Every row comes from one small tree of marks. The marks that hang from a mark follow it in brackets, in the order of their numbers. Every link used is in the known rows. Which tree was each row made from?
Known rows
q_436[q_700 q_903]: [ 24  -1  17  11  13   6   2  11 -13   4  13  -9 -15  -5   5   7  -4  11
   8 -21  -5   5 -14  17  -3  -4 -10 -19 -20   8  15  -6  11  13 -15 -15
   5  12   0  11  -5 -12  30 -13  14  -9]
q_436[q_903[q_273[q_700[q_602]]]]: [ 16   6  -4   4   6  12  14   0 -25  -3  20  -1 -17   4   6  13   3  18
  15 -28   4  -2  -9  15  -8  -4  -8 -18 -10   3   3  -4  22   1 -16  -7
   5   8   7   4 -14 -14  43 -10   0  -1]
q_436[q_700 q_991]: [ 22  -8  14  -3   9  15   9   8  -5   7  14 -15 -15 -18  -3  19  -1  12
  -1 -12   9   4 -13  15  -4 -11  -6 -24 -11   7  25  -3  15   6 -15 -23
   1   3  13   6  -6   0  34  -3  16  -2]
q_903[q_273[q_700]]: [ 10   3 -18  -3   2  17  15  -5 -18   3  20 -12 -20  -2   0  13   4  18
  16 -23   7  -4 -10  23  -7  -4  -7 -24 -10   0   0 -10  22   7 -20  -7
   6   7   6   5 -13  -7  50   0   5  -2]
q_903[q_273 q_436[q_700[q_602 q_617] q_991]]: [ 24 -12  11 -14  -7  18  20   5 -17  -1  19 -17 -28 -17 -10  16   4  27
   3 -26  29 -17 -11  13  -3 -19   3 -10   0   8   8   4  21  -5 -30 -21
  -5 -11  18   1 -13  -4  44  -1  -5   2]
q_436[q_700[q_617[q_70[q_500]]] q_903[q_848] q_991]: [ 19  -1  21  13  16  24  16   8 -13   2  18 -21 -20 -10   0  17  -5  24
  -2 -21  10  -2  -9  16  -9 -15  -9 -14 -16  14  28   4   7   3 -21 -15
  -4   8  12  -1  -6  -2  42   1  22 -11]
q_700[q_436[q_903] q_617]: [ 12   3   8  -7   9  15   0   5 -18  13  11  -7 -10 -16   5  13   5  16
  18 -30  -1   1  -9  15   0   4  11  -7 -10  -4  -6  -2   9 -14 -24 -12
  -7  19   0  11  -2 -11  34 -20  21 -10]
q_436[q_700[q_617] q_903]: [ 27   2  12  11  11   8   1  10 -14   7   9 -12 -17 -11   4   8  -5  17
   9 -27   0  -3 -11  15  -2   2  -7 -11 -21   8  12  -5  13  11 -26 -13
   1  15  -1  15  -3 -13  35 -17  22 -12]
q_273[q_700[q_436[q_903] q_602 q_617[q_70]]]: [  3  12  -1   3   4  19  12   5 -20   7  12  -2  -5 -10  13  13  13  26
  18 -29  -5  -9   5   9  -5 -11   2  -9 -10  -5 -12  -3  15  -7 -20 -18
  -6  10  12  10  -4 -12  45 -11  22  -6]
q_991[q_273 q_943]: [  9  -1 -10   0   6  21  12  -6 -15  13   4  -5 -23 -15  -5  20  -6  14
   3 -16  17   7   2  17  -7 -16   4 -27  -8   5   1  -8  16  -7 -23 -15
   7   6  17   9  12 -13  44   0  18   7]
q_70[q_500 q_617[q_769]]: [ 23   8   0   0   2  17  21  -1  -3   6  45  -3 -14  -6   1  20   4  10
  10 -16   9  13  -9  25  -9  -7  -7 -16  -4   7   3  -6   2  -6 -15  -6
   8  17  -5   1  -6 -13  51  -5  16  21]
q_503[q_58]: [ -5   4  -2  -3   6  14  11   8 -11   6  10 -11 -18  -6   1  24   6  10
  11 -21   2   4  -3  15  -1 -19  -4 -19  -5   5   7   1  10  -7 -14 -13
  11   5  -2   1   6  -3  42  -3   9  -1]
q_903[q_436 q_848[q_700[q_273]]]: [ -3   3  -3 -19  -8  28  13 -16 -16   6  16 -13 -26  -2  -8  14  11  16
   7 -30  16  -8 -12  34  -5 -18   7 -27   2  11   3   3   4   0  -6  -7
   8   7  -7 -14  -4   0  44   6  -3   2]
q_943[q_58[q_503] q_991[q_848[q_903]]]: [ 22 -11   0 -12  -3  -1   3  -7 -20  26   6 -17 -20 -20  -1  16   4   2
  12 -17  19  16   4  21   6 -14  -7 -26 -24 -13  10  -1   0 -10 -15  -1
  -8  15  19  27 -17  -4  47   3   1  -4]
q_273[q_700[q_617]]: [ 13   7 -20   0   2  18  14  -5 -14  12  10 -12 -16 -14   6  20   5  23
  14 -21   4  -8  -5  19  -6   5  -5 -19 -15  -2  -1 -10  23  10 -26  -9
   1  15   0  11   0  -8  50  -6  21  -3]
q_769[q_617[q_70]]: [ -7   7 -11  -4  -7  16  14  -2  -7  13  14 -15 -13 -10  -4   8   4  23
  12 -12  -1  15  -2  18 -11 -15  -8  -9 -10  -6   7  -6  33  -5  -5 -22
   0   8  -2  12  -5  -8  31   6  18   3]
q_70[q_617[q_700[q_436 q_602]]]: [ 10   3  -3  -8   2  17  13   1 -17   5  30   3  -6 -13   9  18  15   8
  14 -24   7   5 -12  26  -8 -11  -3   2  -3 -10  -4  -2   7 -17  -6 -20
   5   9   0   2   5  -9  39  -7  12   8]
q_436[q_700[q_273 q_602 q_617] q_903[q_848] q_991]: [ 24  -1  24  -3   8  27  13   2 -19  -8  12  -7 -15  -7  -5  21  -4  24
  -2 -37  20 -18 -14  19  -6  -8   1 -12  -6  18  23   9  10 -14 -17 -19
  -4   2  11  -8 -10  -3  37  -9  15  -4]
q_943[q_113]: [ 13  -3  -8  -3   0  10  16  -6 -17  23  11  -2 -18  -6   2  17   0  10
  13 -23   0   6   4  10  -3  -4   0 -24 -13  -5   4  -9  21  -6 -10 -15
  -6  19 -10  11   1 -11  43  -5  12  10]
q_436[q_700 q_903 q_991[q_273 q_848 q_943[q_58]]]: [ 36 -16  14  10  16  12   1   9 -15  12   1 -12 -29 -11  -3  24 -16  14
 -10 -11  27   8 -12  11  -5 -16 -22 -25 -19   9  25  -3   8  -2 -24 -14
   8   6  43  23   1   1  44  -3  17  -9]
q_991[q_848[q_700[q_273 q_602]]]: [ 11  15  -8 -13  -8  13  11  -8 -23  -1  10   8 -21   2   0  17   4  14
  14 -33  19  -2   0  12  -4 -19  -4 -26   2   3  -8   2   5 -10 -10 -13
   9  10  18   3 -10  -4  43   4  13  15]
q_991[q_273[q_700[q_436 q_617[q_70]]] q_848[q_903]]: [  9  25 -24   1  -6  19   7   3 -24  17   4  -9 -20 -20  -1  21   2  16
  24 -21  13  -8   7   6  -1 -16 -10 -19 -14  -6 -23 -20  11   0 -32 -16
   6  17  30  29  -5 -14  52  -4  14 -10]
q_769[q_617[q_70 q_700[q_273 q_436 q_602]]]: [ -5   4   3  -8  -9  16  17  -3 -17   4  22  -1  -6  -8 -12   6   7  19
  12 -28   0   1  -6  20 -16 -33  -7   2   2  -9  -5   1  18 -20   7 -29
   1   2  -1   4  -2  -9  36   4  15   7]
q_700[q_602 q_617]: [ 12   5  -6 -13  -3  15  15  -5 -17   2   7   1 -17 -17   3  18   8  22
  11 -26  12  -4   6  11  -4 -12   7 -11  -6  -3  -4   3  19 -13 -22 -17
  -7   8   2   5  -3 -13  38  -3  18  10]
q_991[q_848[q_700[q_617]]]: [ 10  15 -21  -4  -2  11   4  -5 -19  10   4  -7 -26 -10   2  17   3  17
  15 -25  19   2  -1   9  -1  -5  -6 -20  -9  -3  -6  -4  10   5 -25  -6
   6  19  14  13  -4  -2  43   1  22   2]
q_943[q_58 q_113 q_991[q_273]]: [ 29 -22  -5 -16  -1   5   8 -10 -19  31   2  -3 -24 -19   3  18  -4  -2
   0 -17   5  10   9  18  -3  -4  -9 -23 -20   2  10  -7  11  -4  -5  -9
 -15  20   9  23  -1  -7  50   2   8  -6]
q_273[q_700[q_617[q_769]]]: [ 17   9 -15   5  -1  18  15 -11  -9  13  13 -10 -16 -14  -4  16   5  16
   7 -22   6  -8  -3  16  -7  -3  -5 -20 -14   1  -3 -13  15  12 -24  -5
   2  16  -3   7  -3  -9  53  -8  21   5]
q_700[q_273 q_436[q_903 q_991] q_617[q_769]]: [ 23   2  25  -6   5  22   5   1 -13  13  18  -7  -9 -11 -18  19  -2  12
   5 -37  13  -6 -14  12  -3  -5  11 -11   5   7   3  -1  -1 -29 -17  -9
  -7  15   5   1  -7  -6  44 -27  22   3]
q_700[q_617[q_70]]: [ -1  10 -10   1  -3  19  14  -3 -12  15   3 -16 -20 -12  -3  10   3  20
  17 -25   6  -1   7  13  -6 -18   1  -8  -8  -4   0  -5  18  -7 -24 -15
  -6  12   0  11   3  -9  43   2  26  -1]
q_991[q_273]: [ 12   8 -10 -11  -1  18  10  -9 -14   6   5   1 -24 -16  -3  20  -3   4
   6 -16   8   5  -5  18  -6 -14   0 -24 -11   6   0 -12  19  -1 -15 -16
   5  10   9  10   3 -13  36   2  13  -3]
q_70[q_500 q_617[q_700]]: [ 22   5  -6   5   6  13  22   1 -13   5  43  -4 -19  -6   6  23   4   9
  13 -16   6  11 -16  30 -14  -8 -19  -7  -7   0   9  -4   7  -2  -9  -8
  12  16  -7   2   6 -10  50  -1  17  11]
q_943[q_991[q_273 q_848[q_700[q_602] q_903]]]: [ 22  12 -11  -8  -6   4   1   1 -26   9   9   2 -22 -22   3  17   7   1
  10 -18  25   6  12   7   0 -14  -7 -21  -9   7  -6  -6   4   4 -13 -10
   4  11  33  14  -8 -13  41  -2  -1   6]
q_273[q_700]: [ 10   5 -16  -1   3  16  13  -5 -12   9  14 -10 -13  -9   8  19   7  16
  12 -15  -1   1  -6  22  -7  -2  -7 -27 -15  -2   2 -11  21  11 -15 -12
   6  13   1   9  -3  -7  46  -2  15   0]
q_436[q_903[q_273]]: [ 14   3   2   2   8  11   7   1 -22   3  16  -8 -21   4  -2   8  -2  10
  16 -27   6   7 -14  17  -5  -5  -3 -15  -8   3   8  -4  18  -5 -16  -4
   4  11   1   5 -11 -12  36 -10   3  -5]

Write each row's tree
[ 18   0  10   7  13  20   4   1 -18   2   8 -16 -18  -9   6  10  -4  19
   4 -28   6  -7 -13  23  -3   0  -3 -13 -25  10  14  -2   9   9 -25 -10
   1  14  -3   4  -6  -9  33  -7  18 -15] | q_436[q_700[q_617] q_903[q_848]]
[ 21  -8  13  -1  -4  18  24   9 -14   4  27 -26 -32 -13 -14  13  -2  30
   7 -22  22  -9  -9  15  -8 -25  -6 -12  -1  11  12   1  13   3 -31 -18
  -2  -6  16   4 -10  -4  53   7   3  -3] | q_903[q_273 q_436[q_700[q_617[q_70[q_500]]] q_991]]
[ 17  -2  11   1  -5  13  20   7  -9   9  19 -20 -29 -15  -3  10   1  28
  10 -20   6  -6  -1  19  -7 -24  -4 -14 -11   8   0  -2   8  11 -27 -20
   0   2   2  11  -1 -13  47   6  14  -1] | q_903[q_436[q_700[q_617[q_70[q_500]]]]]
[  1   2   6   0  -2  12  22  -1 -23   5  10  -3 -14 -11  -4  20   8   7
   6 -18  16   3   3   8 -11 -45  -7  -7  -2 -13  -3   2   4 -18  -2 -29
  -1  -2  26   3   5  -1  40  12  17   8] | q_617[q_70 q_700[q_436[q_991[q_848]] q_602]]
[ 18  12  -8  -9   5  20   7  -3 -21   2   9  10 -13 -19   8  23   5  18
  10 -25   2 -11  -3  10  -5  -1   2 -15 -12   4 -13 -11  17  -3 -23 -17
   0  13  19  13   0 -16  41 -13  16 -10] | q_991[q_273[q_700[q_436[q_903] q_602 q_617]]]
[ 11  -2   4  -5 -13  17  20   3 -21   0  14 -17 -28  -9 -10   3   5  27
  13 -31  18 -17   0  14  -6 -30   3  -6  -3   5  -6   0  16   0 -30 -21
  -3  -9  10   6 -12 -12  45   8  -1  -1] | q_903[q_273 q_436[q_700[q_602 q_617[q_70]]]]
[  3   2  -1  -5  13  23   7  -4 -20   7  18  -9  -5  -7  14  17   9  16
  11 -21  -6  -1 -14  26  -5   2   2 -24 -17  -3  -4  -6  10   2 -12 -11
   2  14   4   2  -7  -5  39  -8  10 -11] | q_273[q_700[q_436[q_903[q_848]]]]
[ 11  -1  10 -28   3  24  11  -1 -15   0  13  10 -11 -26  -1  29   7   8
   0 -16  14   3  -3   8  -3 -20  13 -21   2   1  -3   0  13 -25  -9 -29
  -6  -1  28   2  -3  -4  31  -3  10   4] | q_700[q_436[q_991[q_273]] q_602]
[ 26   0 -11 -12  -6   7  10 -11 -22  10  -1  -4 -24 -20   5  21  -8   2
   7 -10  24   7   6  18  -5  -7  -2 -18 -17   5  -9  -8  12   1 -18 -13
   0   9  32  17   3 -14  41  10  11   2] | q_943[q_991[q_273 q_848]]
[  3  11  -6  -3   7  21   6  -7 -29  -5  15  -4 -22   2   1  10   9  19
   8 -38  16  -6  -7  17  -3  -6   2 -14  -6  10   7   5  12  -3 -17   2
   1  11   4  -9 -16  -4  38  -6   2  -5] | q_436[q_903[q_273 q_848[q_700[q_602 q_617]]]]
[ 19  -7  -9 -11   0   0  -6   3 -25  18  13 -19 -26 -10   1   7  10   4
  13 -22  21  12  -1  19   3 -12 -20 -20 -13  -3   8   3  -2   3 -13   6
   0  16  21  21 -25   3  52   0  -3  -5] | q_943[q_58 q_991[q_848[q_700 q_903[q_273]]]]
[ 21  -6  14   3  14  25   7   5 -20  -2  15 -24 -22  -8  -5  16  -7  21
  -2 -29  22 -11 -20  20  -4  -1  -4 -11 -14  13  27   2  15   1 -28  -8
  -2   3  13  -2 -15   1  38  -7   7 -17] | q_436[q_700[q_617] q_903[q_273 q_848] q_991]
[ -2   9   9  -8  -6  20  14  -4 -15   8  11  -2  -7 -16  -8   8  13  14
  10 -30   6  -6  14   3  -4 -34  16  -8  -1  -5 -21  -1   0 -22 -18 -22
 -13   5   7   3  -7 -12  41  -2  23  11] | q_700[q_436 q_602 q_617[q_70 q_769]]
[ 19   5   7   8  -4  10  17 -16 -14   9  18  -6 -19  -1 -24  11  -2  -5
   0 -32   9  -2 -11  22 -12 -31 -10 -14  -4   3   3  -8  -4  -3   1  -8
  10  10 -13  -4   3 -11  50  -4  16  15] | q_617[q_700[q_273] q_769]
[ -1  13   0 -14   3  15  -4  14 -24   5  31  -1 -12 -10  -4   6  23  10
  22 -34   6   4  -4   8   6 -19   3 -20   5  -2  -8   2   1 -10 -11  -8
   3   8  10   2 -28  -5  36 -19  -7   4] | q_848[q_700[q_436 q_602] q_903[q_273]]
[ -8  18  -6  -1  -3  31  12 -17 -14   9  10 -14 -19   0 -17   6   8  13
   4 -38  13 -10   0  23  -6 -27   4 -19   0  11   1  -2  -3  -4 -12  -3
   1  14  -5 -12  -7  -1  50   5  20   3] | q_903[q_848[q_700[q_273 q_617[q_70 q_769]]]]
[ 23  -7 -12 -18   0   4  -3  -9 -20  16  -1  -5 -29 -19   5  18   0  -1
   0 -13  20  12   2  21  -2 -12 -16 -24 -17   3   3  -4   1   7 -11  -3
   0  17  32  23  -4   3  47  11  12  -9] | q_943[q_58 q_991[q_273 q_848[q_700]]]
[  9  23  -6  -7  -6  16   1   7 -19   8  19   0 -17 -10  -9  12  16  18
  21 -41  11  -8   1   9   1 -14  -1 -17   6   7   2   2   4 -10 -12  -5
   4  16  -3   2 -15  -8  44 -23  10  10] | q_848[q_700[q_273 q_602 q_617] q_903]
[ 15   4   4  -4  -4  11  20 -11 -21  -2  15   5 -17  -3 -10  15   4   6
   7 -34  10  -5  -7  21 -13 -29  -7 -11   0   0   3   1   8 -13   2 -17
   6   4  -4  -4   3 -11  42   1  13  12] | q_617[q_700[q_273 q_602]]
[ 15 -11  12  12  17  16   9   7 -11  16  12 -14 -18  -8  -2  21  -3  20
   3 -14  16  14  -8  12  -7  -5  -1 -21  -6   3  25   3  17 -14 -15 -12
   2   6  16   2   7  -4  39 -17  16   8] | q_436[q_903 q_991[q_943]]
[ 17  -5  22 -10   7  20  12   7 -26   5  14   3 -10  -1  -2  25  -2  23
   9 -33  26   0  -4   9  -5 -19  11 -18   6   1  -4  12   4 -43 -16 -23
   0   0  36   1  -4  -8  42 -13  16  19] | q_700[q_273 q_436[q_903 q_991[q_848 q_943]] q_602]
[ 18   2  13  -2  -8  12   6  12 -13  14  21 -18 -22 -11 -12   9   6  15
  19 -27   7  -5 -12  22  -1 -21  -5 -22  -5   7   5  -5   7   1 -15 -17
   9   7  -8  10 -11 -13  41 -15  -5   2] | q_848[q_903[q_436[q_700[q_273]]]]
[ 33   0  22   1  11  15   7   9 -14  -3  10   6 -19 -17   0  22  -6   9
  -6 -15  10   0 -10   5  -6 -13  -8 -20 -11  17  22  -4  17   1 -12 -24
   3   1  27   7  -3 -11  28 -11   8  -6] | q_436[q_700[q_602] q_903 q_991[q_273]]
[ 10  15 -12  -8  -5  12   7  -7 -20   8   9  -2 -23   3  -4  16   0  12
  15 -30  17   1  -6  16  -4 -12  -6 -27  -2   4  -4  -3   4  -3 -14  -9
  11  16  13   8  -7  -3  46   2  18   7] | q_991[q_848[q_700[q_273]]]
[  1   6  -5  -5  -3  14  19   1  -6   8  27 -11 -16 -10  -1  11   1  27
  12 -11  -2  18  -2  18 -15 -19 -12 -12  -7  -2   6  -2  27  -4  -6 -19
   2  10  -2   9  -8  -9  38   9  18   7] | q_769[q_617[q_70[q_500]]]
[  1   9   2  -2  11  19   5  -6 -21  -2  14   1 -16   0   8  12  12  13
   3 -26   6   6  -6  18  -4 -11  -1 -22 -10   7  11   4   9   0  -4  -5
   4  12   1  -9  -9  -4  30  -5   5   0] | q_436[q_903[q_848[q_700[q_602]]]]
[  0   2 -20  -7   3  28  18 -16 -23  -2  18 -16 -19   1   1  15   6  18
   9 -25  13  -9 -12  32  -8  -6  -3 -26 -14   1   1  -6  20   7 -19  -6
   6   5   3  -5 -16  -2  50  11  -1  -5] | q_903[q_273[q_700] q_848]
[ 16   2   6   6  -2   6  20 -15 -15   3  17   4 -17  -9 -12  12   7  -4
  -5 -22  11   2  -2  14 -11 -37  -9 -13  -8  -3   1  -5   0   0   2 -12
   5   3  -6  -4   2 -12  42   0   9  21] | q_617[q_700[q_602] q_769]
[  8  -4  -7  -4   2  14   7 -11 -18  23   6 -11 -25   0 -11  16  -1  19
   7 -32  25   9  -2  20   1 -21  -4 -39  -7  -6   8   4  -4 -17 -20   0
   7  14  25  14  -7   4  59   6  20   7] | q_991[q_848[q_700[q_273]] q_943[q_58[q_503]]]
[  7  10  -4   2   1  17  20   0 -13   9  15 -12 -23 -11  -2  14   0  23
  16 -23   4   4   6  13  -9 -21  -2 -12  -8   0  -1  -1  10  -5 -23 -14
  -4  12   1   8   0 -11  49   6  28   3] | q_700[q_617[q_70[q_500]]]
[  5 -15  11 -11  13  23   8   7 -10  18  16 -15  -9 -20  -3  23   6  18
   6 -14  15  10  -6  15  -2 -11  13 -23  -1  -6   4   5   9 -24 -18 -21
  -5   2  21   3   3   1  40  -9  19   9] | q_700[q_436[q_991[q_943]]]
[ 13   7 -16  -5  -2  17  18  -6 -16   2  10   0 -13 -14   9  21  10  26
  12 -24   7 -10   2  14  -6  -3  -2 -18 -12  -2  -5  -5  23   3 -23 -14
  -2  10   5   6  -4 -10  48  -4  17   6] | q_273[q_700[q_602 q_617]]
[ 15   6  -1  -3  11  29  16 -10 -19  -3  10   1 -19 -11   5  32   1  14
  -7 -14  16  -3 -10  17 -10  -8  -6 -26 -12  11  18  -5  22  -2  -7 -14
   4   5  24  -5  -2  -5  39  -2   3  -7] | q_436[q_903[q_848] q_991[q_273[q_700[q_602]]]]
[  0   8  -5  -1 -12  13  22  -8 -15   3  17  -3 -14  -4 -13   6   4  19
   8 -27   4   3  -4  19 -19 -33 -15   2   0  -4   6   0  24 -11   8 -24
   5   3  -5   2   1 -11  38   7  14  10] | q_769[q_617[q_70 q_700[q_273 q_602]]]
[  1  30  -5  13  -7  18   1   4 -11  22  17 -15 -18  -4 -25   2  13   9
  19 -40   7  -4   3   8  -1 -28  -6 -16   5   8   4  -8  -4  -3 -12   0
   5  20  -8   2 -12  -8  52 -19  17   7] | q_848[q_700[q_273 q_617[q_70 q_769]] q_903]
[ 14   9 -16  -6 -14   9  18   0 -30   5  19 -10 -28  -3   0  17  10  22
  24 -23  26  -8  -1  13  -2 -20 -12 -22  -7  -6 -15  -6  18   0 -24 -11
  11   1  19  13 -20 -13  51  -1 -18  11] | q_991[q_848[q_903[q_273[q_700[q_602]] q_436]]]
[  4  10   8   6  -3  14  14   5 -23  18  15 -16 -15  -5 -19  16   3   4
  17 -29  13   0  -6  13  -9 -42 -13  -9   3 -10   1  -3  -4 -23  -2 -22
   5   7  17   8   1  -2  48  -3  14   2] | q_617[q_70 q_700[q_273 q_436[q_991[q_848[q_903]]]]]
[  3   4   8  -9  -6  14  23   1 -17   0  35   2  -9  -7  -8  10   5  22
  10 -27  -1   5  -5  20 -20 -35 -11  -1   2  -4  -6   4  12 -20   6 -27
   1   2   0   1  -6 -11  42   8  18  12] | q_769[q_617[q_70[q_500] q_700[q_273 q_436 q_602]]]
[  5   3   1  -2   9  20  10  -9 -26  -1  15 -12 -22   5   1  10   0  12
  10 -28  11   3 -14  26  -6  -7   0 -18 -12   5  10   0  15  -5 -15  -1
   3  10  -2  -3 -14  -7  36   0  -2  -7] | q_436[q_903[q_273 q_848]]
[  7   4  15 -11  13  15  -2  11 -16   5  21   5  -9 -14   6  17  16  12
   4 -22   4   9  -7   6   0 -10   5 -21   3   3   9   5   5 -12  -3 -15
  -2  10  19  -4  -9   0  29 -18  11   1] | q_848[q_700[q_436[q_903 q_991] q_602]]
[ 16 -11 -14   7   0   6  13  -4 -30  35  12 -16 -29   0 -13  16  -3  17
  18 -31  26  10   8   6   5 -19  -8 -34 -18 -18   7  -4   8 -23 -27   1
  -2  15  18  27 -18  -6  61  -1  -3  12] | q_991[q_848[q_903[q_273]] q_943[q_58[q_503] q_113]]
[  8  19 -19   0  -2   9   1   5 -25  10  18 -11 -28  -1  -6  10   8   9
  23 -26  20   6  -5   9   3 -14 -15 -25  -5  -3  -3  -7   8   4 -19  -2
  13  15  15  12 -22  -4  44  -5  -3   4] | q_991[q_848[q_700 q_903[q_273]]]
[ 21 -12   8  13  16  12  12   2 -23  25  15  -3 -17 -15  -8  24  -6   4
  -3 -20  11   7  -8   8  -9 -13  -6 -13  -9  -3  12  -8   8 -13  -6 -16
   0  12  15   7  18  -9  43 -16  13   0] | q_617[q_700[q_436[q_903 q_991[q_273 q_943[q_113]]]]]
